Each row was made from one path, in order. Every step used is in the known rows, and no mark comes twice. Write each row's path.
Known rows:
mivoni -> katu -> puva -> gegol -> suke: .28	-.11	-.36	-.22	.07	.00	-.06	.24	.06	-.19	.08	.44	-.56	-.25	.12	-.06	.40	.31	.18	.20	.19	.12	-.01	-.32
mivoni -> katu -> puva -> gegol -> suke -> tavav: .24	.12	-.34	-.29	.06	.01	-.12	.42	.27	-.07	-.22	.24	-.25	-.62	.17	-.21	.28	.08	.02	.25	.17	.20	.30	-.17
kinu -> gemez -> suke: -.19	-.14	.36	-.24	.21	.10	.28	-.06	-.02	.20	.20	.26	-.01	.34	.12	.00	.00	.09	-.04	-.13	.09	.27	-.26	.09
suke -> gemez -> mivoni -> katu -> puva: -.29	-.26	.01	-.06	.04	-.06	.35	-.07	-.02	-.12	.69	-.07	-.42	.07	-.39	.26	.28	.51	.04	-.06	-.39	-.14	-.23	.44
tavav -> suke -> gemez -> mivoni: -.42	-.24	.21	.04	.01	-.37	.27	-.31	-.27	.36	.53	-.42	-.10	.28	.11	.22	-.13	-.17	-.20	-.21	-.41	-.33	-.22	.45
katu -> puva -> gegol -> suke -> gemez: .01	-.13	-.55	.20	-.13	.04	-.31	-.22	-.09	.08	.15	-.04	-.13	-.25	.03	.31	.17	.38	-.10	.32	.13	.04	.16	-.43
mivoni -> katu: .16	-.09	.22	-.11	.29	.09	.11	.14	-.17	-.19	.08	.17	-.39	.03	.01	-.16	.24	-.08	.31	-.30	-.15	-.09	-.20	.07
suke -> gemez -> kinu -> lazuv -> puva -> gegol: .10	.04	-.06	.16	-.29	-.33	.25	-.85	-.20	-.27	.19	-.42	-.24	.03	-.20	.72	.03	-.21	-.14	.22	-.13	.05	-.36	-.19
lazuv -> puva -> gegol -> suke -> tavav: .16	.14	-.38	.03	.05	-.31	-.45	.05	-.09	.18	-.46	.01	-.10	-.53	.39	-.26	-.17	-.54	-.10	.10	.06	.17	.38	-.29
gemez -> suke -> tavav -> puva: -.29	.15	.30	-.03	.12	.19	.04	.46	.26	.43	-.41	-.36	.73	.08	.16	-.63	-.31	-.12	.15	-.37	.13	-.04	.27	.40
gegol -> suke: .23	-.05	.04	.23	.18	.12	-.34	.20	-.11	.09	-.37	.16	.10	-.09	.12	-.13	-.31	-.10	.03	-.14	.08	-.06	.16	-.14
kinu -> gemez: .03	-.06	.18	-.27	.18	.02	.06	-.14	-.08	-.15	.11	.30	-.26	.25	.13	.04	.12	-.18	-.03	-.10	.03	.09	-.15	-.10
katu -> puva -> gegol: -.08	-.08	-.54	-.10	.03	-.29	.17	-.14	.08	.04	.20	.33	-.30	.04	.11	-.04	.53	.17	.22	.26	.15	-.09	-.16	-.23
lazuv -> kinu -> gemez -> suke -> tavav -> puva: -.26	.26	.53	-.38	-.02	.19	-.15	.10	.30	.16	-.50	-.39	.52	.38	.24	-.43	-.46	.19	-.19	-.28	.00	.25	.20	.05
suke -> gemez -> kinu -> lazuv -> puva: .12	.11	.24	.34	-.21	-.22	.36	-.80	-.24	-.20	.01	-.65	-.13	-.08	-.38	.78	-.29	-.17	-.12	-.11	-.23	.06	-.24	.01
mivoni -> katu -> puva: .14	-.08	.02	-.17	.18	-.05	.35	.07	.04	-.15	.19	.18	-.57	-.18	-.11	.03	.41	.27	.41	-.11	-.07	-.01	-.15	.07
puva -> gegol: -.04	-.12	-.31	-.05	.14	-.18	-.07	-.08	-.12	.00	.10	.28	-.10	.23	.26	-.22	.34	-.16	.18	.13	.04	-.14	-.18	-.25
gegol -> suke -> tavav: .22	.22	.05	.14	.10	.11	-.44	.40	.11	.18	-.62	-.02	.46	-.44	.14	-.28	-.44	-.34	-.13	-.14	.08	.05	.46	-.02
gegol -> suke -> gemez: .12	-.12	-.03	.40	.03	.25	-.46	-.11	-.26	.09	-.14	-.21	.20	-.13	-.03	.19	-.35	.03	-.14	-.16	-.06	-.04	.25	-.22
katu -> puva -> gegol -> suke -> gemez -> kinu: .02	.23	-.34	.18	-.23	-.04	-.06	-.27	-.02	-.13	.07	-.21	.35	-.15	-.22	.40	.09	.30	-.14	.32	.25	-.02	-.07	-.30
gemez -> suke -> tavav -> puva -> gegol: -.36	.06	-.05	-.19	.01	.08	-.04	.40	.29	.38	-.25	-.18	.66	.14	.32	-.72	.04	-.13	.13	-.09	.28	.01	.15	.16
gemez -> mivoni: -.30	-.17	.05	.02	.20	-.25	.10	.20	-.05	.05	.23	.18	.08	.41	-.03	-.14	-.11	-.01	.03	-.07	-.24	-.30	-.21	.39
suke -> gemez -> mivoni -> katu -> puva -> gegol: -.38	-.35	-.35	-.24	-.04	-.17	.26	-.15	-.03	-.20	.86	.11	-.49	.16	-.20	.18	.59	.51	.01	.28	-.26	-.12	-.35	.22
gegol -> suke -> gemez -> mivoni: -.20	-.26	.01	.30	.01	.10	-.34	.06	-.22	.12	.15	-.12	.22	.13	-.15	.15	-.51	.18	-.32	-.07	-.26	-.20	.13	.22
katu -> puva: -.02	.03	-.20	.08	.07	-.18	.22	-.03	.07	.10	.01	.09	-.21	-.03	-.07	.05	.18	.22	.28	-.04	.01	-.06	-.05	.01
puva -> gegol -> suke -> gemez -> kinu: .07	.15	-.11	.22	-.13	.07	-.33	-.20	-.15	-.22	-.06	-.18	.59	.01	-.08	.21	-.08	-.03	-.21	.16	.18	-.13	-.11	-.32
kinu -> lazuv -> mivoni -> katu: .34	-.04	.45	-.10	-.11	.33	.43	.11	.16	-.13	.01	.29	-.58	.01	-.12	.02	.13	-.17	.18	-.07	-.09	.33	.04	.09
suke -> gemez -> kinu -> lazuv -> mivoni: .10	.28	.42	.28	-.39	.27	.39	-.34	.13	-.09	-.06	-.31	.38	.11	-.44	.47	-.14	-.16	-.13	.03	-.01	.14	-.01	.11
mivoni -> katu -> puva -> gegol: .07	-.15	-.31	-.30	.11	-.19	.26	.04	.04	-.23	.35	.40	-.67	-.08	.04	-.05	.75	.26	.34	.19	.02	.04	-.27	-.16

Which path is each row?
-.21	.15	.24	.06	.16	.02	.15	.21	.14	.49	-.30	-.13	.52	-.17	.04	-.33	-.27	-.15	.00	-.13	.07	.15	.19	.32
gemez -> suke -> tavav
.17	.12	-.27	.00	.06	.02	-.49	.32	.08	.14	-.45	.15	.34	-.32	.29	-.36	-.11	-.33	-.18	.19	.20	.07	.38	-.23
puva -> gegol -> suke -> tavav
.17	-.18	-.34	-.03	-.06	.16	-.16	-.07	-.09	-.14	.30	.06	-.48	-.34	-.02	.25	.37	.42	.02	.21	.06	.14	.05	-.33
mivoni -> katu -> puva -> gegol -> suke -> gemez
-.25	.11	.42	-.29	.18	.09	.24	.09	.17	.30	-.12	.05	.30	-.05	.09	-.18	-.14	-.16	-.22	-.10	.13	.38	.10	.28
kinu -> gemez -> suke -> tavav
.18	-.12	-.32	.08	.10	-.03	-.41	.11	-.09	.02	-.18	.34	-.03	.01	.31	-.18	-.01	-.11	-.04	.19	.20	-.03	.07	-.38
puva -> gegol -> suke
-.08	.25	.12	-.09	.05	.12	-.17	.40	.23	.11	-.48	-.32	.54	.03	.16	-.58	-.16	-.38	.14	-.37	.06	-.27	.37	.17
suke -> tavav -> puva
-.16	.15	-.23	-.25	-.02	.05	-.25	.38	.25	.03	-.28	-.12	.40	.11	.36	-.66	.15	-.40	.11	-.03	.17	-.22	.23	-.06
suke -> tavav -> puva -> gegol
.19	.19	.37	.14	-.03	-.08	.40	-.21	.12	-.25	-.16	-.13	.19	.24	-.28	.42	-.21	-.05	-.01	.05	.06	-.13	-.26	.10
gemez -> kinu -> lazuv
-.12	-.11	-.24	-.16	.04	.04	-.19	.18	.05	-.08	-.02	.09	.09	.44	.35	-.48	.26	-.11	.26	-.09	.16	-.29	-.09	-.20
tavav -> puva -> gegol
.13	.10	.34	.33	-.15	.09	.29	-.52	-.03	-.22	.03	-.47	.31	.16	-.42	.74	-.19	.07	-.16	.02	-.08	-.09	-.19	.02
suke -> gemez -> kinu -> lazuv
.07	.03	-.19	-.35	-.15	.03	.38	.19	.20	-.07	.28	.56	-.59	-.11	.05	-.33	.83	.07	.36	.18	.08	.25	-.13	-.09
lazuv -> mivoni -> katu -> puva -> gegol
.19	-.11	-.41	.10	.08	-.35	-.38	-.12	-.30	.07	-.22	.20	-.41	-.22	.36	-.12	-.09	-.31	.06	.06	.06	.09	.03	-.43
lazuv -> puva -> gegol -> suke
-.42	-.25	.05	.21	.04	-.06	-.03	-.15	-.20	.07	.46	-.17	.16	.32	-.20	.12	-.17	.12	-.10	-.09	-.36	-.30	-.15	.36
suke -> gemez -> mivoni
.38	.30	.67	-.15	-.20	.24	.64	.12	.29	-.36	-.12	.12	-.05	.06	-.35	.13	.09	-.21	.12	-.03	-.01	.17	-.20	.22
gemez -> kinu -> lazuv -> mivoni -> katu
.35	.29	.39	.37	-.44	.43	.07	-.18	.15	-.05	-.37	-.28	.48	-.15	-.35	.49	-.52	-.09	-.30	.05	.10	.23	.23	-.06
gegol -> suke -> gemez -> kinu -> lazuv -> mivoni
.13	.22	.06	.03	.01	.28	-.54	.64	.22	.12	-.77	-.27	.61	-.20	.22	-.53	-.48	-.32	-.02	-.31	.17	-.15	.60	.01
gegol -> suke -> tavav -> puva
-.06	-.27	.19	.07	.13	.20	-.23	.14	-.21	-.14	.32	-.01	-.13	.02	-.21	.09	-.26	.25	-.16	-.17	-.30	-.12	.00	.30
gegol -> suke -> gemez -> mivoni -> katu
.10	.19	-.16	.27	-.14	-.27	-.28	-.50	-.40	-.16	-.07	-.33	.15	-.18	-.03	.31	-.18	-.24	-.17	.10	.01	-.02	-.13	-.35
lazuv -> puva -> gegol -> suke -> gemez -> kinu
.28	.05	-.25	-.25	-.16	.18	.05	.41	.23	-.04	-.02	.64	-.47	-.33	.12	-.35	.47	.11	.24	.24	.24	.35	.15	-.24
lazuv -> mivoni -> katu -> puva -> gegol -> suke
-.19	.28	.50	-.26	.01	.02	-.04	-.18	.15	.18	-.35	-.10	.31	.15	.10	-.15	-.40	.19	-.31	-.07	-.11	.41	.14	.02
lazuv -> kinu -> gemez -> suke -> tavav
.23	-.16	.05	.17	.03	-.32	.23	-.46	-.15	.01	-.12	-.12	-.71	-.05	.03	.39	-.21	-.23	.12	-.09	-.21	.13	-.07	-.05
kinu -> lazuv -> puva
-.03	-.26	-.34	-.31	.07	-.19	.03	.41	.14	-.15	.39	.55	-.49	.01	.00	-.15	.27	.44	.00	.29	.06	-.06	-.14	.13
gemez -> mivoni -> katu -> puva -> gegol -> suke
-.13	-.36	-.13	-.09	.07	.12	-.32	.11	-.23	-.17	.50	.20	-.22	.12	-.01	.01	.07	.23	-.21	.12	-.19	-.13	-.12	.07
puva -> gegol -> suke -> gemez -> mivoni -> katu
-.16	-.12	.24	.13	-.02	-.18	.16	-.48	-.34	.28	.22	-.51	-.15	.02	.19	.32	.01	-.31	-.02	-.32	-.24	-.16	-.12	.05
tavav -> suke -> gemez
.12	.25	.23	.38	-.07	.15	-.21	-.13	-.18	-.14	-.21	-.37	.65	-.06	-.26	.31	-.43	-.01	-.17	-.12	.01	-.16	.03	-.07
gegol -> suke -> gemez -> kinu
.22	.36	.44	.11	-.28	.10	.55	-.04	.27	-.10	-.27	.04	.32	.18	-.24	.18	-.13	-.26	.02	.03	.10	.10	-.12	.12
gemez -> kinu -> lazuv -> mivoni
-.15	-.25	.22	-.23	.28	-.14	.23	.29	-.08	-.19	.36	.30	-.32	.30	-.11	-.18	.13	.07	.15	-.18	-.28	-.24	-.32	.49
gemez -> mivoni -> katu
-.30	-.25	-.59	.06	-.12	-.11	-.20	-.06	-.01	.11	.46	.08	-.04	.04	-.09	.22	-.01	.50	-.24	.39	-.05	-.14	.03	-.02
katu -> puva -> gegol -> suke -> gemez -> mivoni
